What can hang from each mark:
Z_301: Z_551 Z_916
Z_299: Z_916
Z_551: Z_741
Z_882: Z_114 Z_741
Z_114: Z_882 Z_916
Z_741: Z_551
Z_916: Z_114 Z_299 Z_301 Z_316

Known rows, with every way that one mark hangs from another:
Z_882{Z_114{Z_916{Z_301}} Z_741{Z_551}}: [-2.873 -5.951 -1.683 -1.089 -4.143  1.159  1.664 -1.089  2.075  0.778
  0.532 -0.444 -7.476  4.066 -0.144 -1.504  1.671  0.600]
Z_114{Z_882{Z_741} Z_916{Z_301}}: [-1.507  0.522 -0.360 -3.186 -5.448  2.420  1.354  3.584 -0.127 -3.125
 -0.986  0.193 -2.465  1.537 -0.169  0.906  1.503  5.396]
Z_299{Z_916{Z_114{Z_882{Z_741}} Z_301{Z_551} Z_316}}: [ 1.378  0.034 -0.127 -1.036 -3.551 -2.628  0.897  2.034 -3.457 -2.770
 -4.079  3.282  2.160  3.284 -1.233  1.191  1.569  2.416]
Z_299{Z_916{Z_114 Z_301{Z_551{Z_741}} Z_316}}: [ 1.238  1.206 -0.072 -1.893 -1.992 -2.065  0.344  1.033 -2.216 -2.296
 -2.824  2.092  1.714  4.096 -0.451  1.221  0.089  0.697]
Z_299{Z_916{Z_114{Z_882{Z_741{Z_551}}} Z_301 Z_316}}: [ 1.451 -2.346  0.473  0.637 -4.658 -1.245  0.990  0.017 -2.248 -2.915
 -3.280  2.563  0.846  3.257 -0.717  1.339  1.739  3.054]
Z_916{Z_114 Z_299 Z_301{Z_551} Z_316}: [ 1.680  0.608 -1.050  1.204 -3.725 -3.288  0.270  2.805 -1.635 -2.919
 -1.637  3.315  7.325  3.914 -2.914 -0.869  0.161 -3.324]
Z_551{Z_741}: [-2.831  2.572 -0.011 -3.494 -2.778  1.953  0.762  3.247  1.068 -2.951
 -0.204 -1.507 -1.796  1.610  0.393  3.186  0.608  3.583]
Z_916{Z_299}: [-2.058  1.545 -1.253  0.811 -4.308  0.203 -0.082  2.779 -0.311 -1.892
  0.802 -1.470  2.297 -0.658 -1.543  0.593  2.496  3.887]
Z_882{Z_114{Z_916{Z_299 Z_301}} Z_741{Z_551}}: [-3.084 -7.078 -2.175  0.423 -3.984  1.478  1.257 -1.601  1.955  1.324
  1.231  0.766 -5.324  3.110 -0.826 -2.395  1.737  0.660]
Z_916{Z_114{Z_882} Z_299 Z_301{Z_551} Z_316}: [ 1.951  0.789 -0.153  1.788 -4.344 -2.511  1.466  3.075 -3.327 -4.430
 -3.324  5.306  6.777  2.886 -2.923 -0.812  1.006 -1.104]
Z_299{Z_916{Z_114 Z_316}}: [ 1.521  2.907  0.013 -0.644 -3.798 -1.428  0.200 -0.067 -2.970 -2.586
 -1.265  0.237  2.670  2.345  0.131  3.257  2.652  1.529]
Z_916{Z_316}: [ 0.233  4.110 -0.156 -0.040 -4.032 -0.659  1.188  1.301 -0.139 -3.985
 -0.141 -1.664  3.364  1.396 -0.292  3.061  2.440  0.740]
Z_882{Z_114{Z_916{Z_299 Z_301 Z_316}} Z_741{Z_551}}: [-1.956 -6.572 -2.064  1.463 -3.653  1.140  1.731 -3.048  1.859  0.526
  1.377  1.901 -2.488  3.405 -0.755 -1.734  1.754 -1.391]
Z_301{Z_551{Z_741} Z_916{Z_114 Z_299}}: [-0.167  4.648 -0.317 -0.867  0.591 -0.385  0.708  4.000 -3.404 -0.037
 -2.201  4.354  3.144  2.990 -1.637  2.035  1.585 -4.516]
Z_882{Z_114 Z_741}: [-3.650 -3.693 -1.794 -3.232 -3.735 -0.244  0.578  2.647  1.407 -0.097
  0.941 -1.522 -4.494  2.225 -0.799  0.803  2.244  3.036]
Z_882{Z_114{Z_916} Z_741{Z_551}}: [-3.191 -3.937 -1.825 -0.456 -4.288  1.554  2.336 -1.938  1.010  0.973
  0.494 -0.280 -6.990  3.372  0.348  0.206  3.000 -0.126]
Z_741{Z_551}: [-1.602  0.800 -0.111  2.544 -5.303 -0.162  2.124  0.184 -0.146 -2.044
 -2.039 -2.323 -3.617  1.884 -0.410  1.034  3.139  1.875]

Rows:
[-3.552 -5.731 -1.521  0.047 -4.288 -0.176  1.904 -0.090  1.329  0.496
 -0.403 -0.686 -6.321  2.909 -0.708  0.255  2.883  1.343] => Z_882{Z_114 Z_741{Z_551}}
[ 0.117  0.737 -1.379  2.000 -2.610 -2.544  0.515  2.216 -0.253 -2.746
 -0.915  1.522  6.031  1.628 -2.743 -1.723  0.612 -0.114] => Z_916{Z_299 Z_301{Z_551} Z_316}
[ 1.468  1.382  0.665 -1.561 -2.461 -1.476  1.256  1.302 -3.640 -3.440
 -4.138  3.645  1.397  3.269 -0.485  1.234  0.761  2.372] => Z_299{Z_916{Z_114{Z_882} Z_301{Z_551{Z_741}} Z_316}}
[-0.183  1.220  0.692 -3.476 -4.077 -1.061  1.500  5.937 -2.216 -4.112
 -4.665  2.860 -1.287  4.376 -1.409  0.219 -0.421  1.578] => Z_916{Z_114{Z_882} Z_301{Z_551{Z_741}}}
[ 1.213  0.366  0.124  0.664 -3.252 -1.184  1.588  2.756 -2.599 -4.603
 -3.292  6.552  6.373  3.256 -2.337  0.022 -0.123 -1.307] => Z_916{Z_114{Z_882} Z_299 Z_301{Z_551{Z_741}} Z_316}
[-1.651 -0.157 -1.566  0.390 -3.153 -2.146 -0.126  4.497 -0.143 -1.432
 -1.074 -0.217  1.599  1.213 -2.915 -2.834  0.551  2.876] => Z_916{Z_299 Z_301{Z_551}}
[ 0.033  0.776  0.537 -2.846 -2.946 -1.114  0.684  3.061 -3.557 -2.440
 -4.262  2.326 -2.128  2.913 -0.598  0.481  0.697  4.930] => Z_299{Z_916{Z_114{Z_882} Z_301{Z_551{Z_741}}}}
[ 0.717  0.471 -0.123 -0.926 -2.692 -1.252 -0.366  0.568 -0.466 -2.485
 -0.650 -1.529  1.075  1.398 -0.349  0.448  1.173  4.790] => Z_299{Z_916{Z_301 Z_316}}
[-0.972  0.343 -0.812 -3.011 -1.419  0.944  1.921 -0.920  0.481 -1.586
  0.370  0.786 -3.763  3.661  0.615 -0.984  0.481 -1.269] => Z_882{Z_114{Z_916{Z_301{Z_551{Z_741}} Z_316}}}
[-1.759  2.368 -1.475 -1.595 -2.558  1.611  0.706  1.827  0.119 -1.261
  0.158  0.642 -0.270  2.033 -0.682 -1.077  0.197  1.209] => Z_114{Z_916{Z_299 Z_301{Z_551{Z_741}}}}
[ 0.680  1.642 -0.539 -0.371 -2.034 -2.498  0.365  0.729 -1.637 -2.026
 -2.250 -0.224  1.053  1.923 -0.808 -0.035  1.363  3.156] => Z_299{Z_916{Z_301{Z_551} Z_316}}
[ 1.543  5.548  0.666  0.781  0.579 -0.132  2.278  2.348 -4.798 -2.270
 -3.286  7.354  6.202  2.469 -1.470  2.884  2.222 -5.301] => Z_301{Z_551{Z_741} Z_916{Z_114{Z_882} Z_299 Z_316}}
[-0.294 -1.693 -0.591  2.686 -5.247  2.550  2.494 -1.220 -0.462 -3.079
 -1.101  3.800  2.128  1.279 -0.843  0.208  2.184  1.868] => Z_114{Z_882{Z_741{Z_551}} Z_916{Z_299 Z_301 Z_316}}
[ 0.449  0.513  0.401  2.102 -2.947  0.620  0.881  2.929 -3.069 -0.805
 -1.692  3.505  2.519  1.604 -1.798  2.042  3.638 -1.168] => Z_301{Z_916{Z_114{Z_882{Z_741{Z_551}}} Z_299}}
[ 0.000  4.700 -1.297  0.920 -3.887  1.976  1.093 -1.186 -0.658 -2.568
  1.849  0.185  4.217  0.488  0.171  1.844  2.642 -0.319] => Z_114{Z_916{Z_299 Z_316}}
[-2.186  1.713 -1.128 -0.392 -5.343  3.214  1.769  1.670 -1.803 -2.297
 -0.240  2.042  0.791 -0.607 -0.436  2.005  3.409  4.822] => Z_114{Z_882{Z_741} Z_916{Z_299}}
[-0.146  2.099 -0.238 -1.702 -1.801 -1.501  1.317  2.727  0.773 -3.652
 -2.070  0.786  2.212  3.603 -1.121  0.502 -0.659 -0.409] => Z_916{Z_301{Z_551{Z_741}} Z_316}
[-2.247 -4.437 -2.155  2.146 -3.768  1.523  2.505 -4.100  0.685  0.572
  1.329  2.162 -2.116  2.683 -0.189  0.086  3.181 -1.881] => Z_882{Z_114{Z_916{Z_299 Z_316}} Z_741{Z_551}}
[ 2.562  4.191  0.953  1.722 -1.997  0.249  0.717  2.297 -3.774 -2.954
 -0.812  3.909  7.092  1.022 -1.401  2.782  3.417 -2.744] => Z_301{Z_916{Z_114{Z_882} Z_299 Z_316}}
[-2.092  0.087 -1.520 -1.233 -3.257  1.744  0.914 -0.686 -0.356 -0.417
  2.236 -0.911 -3.691  0.851  0.225 -1.140  2.646  1.667] => Z_882{Z_114{Z_916{Z_299}}}
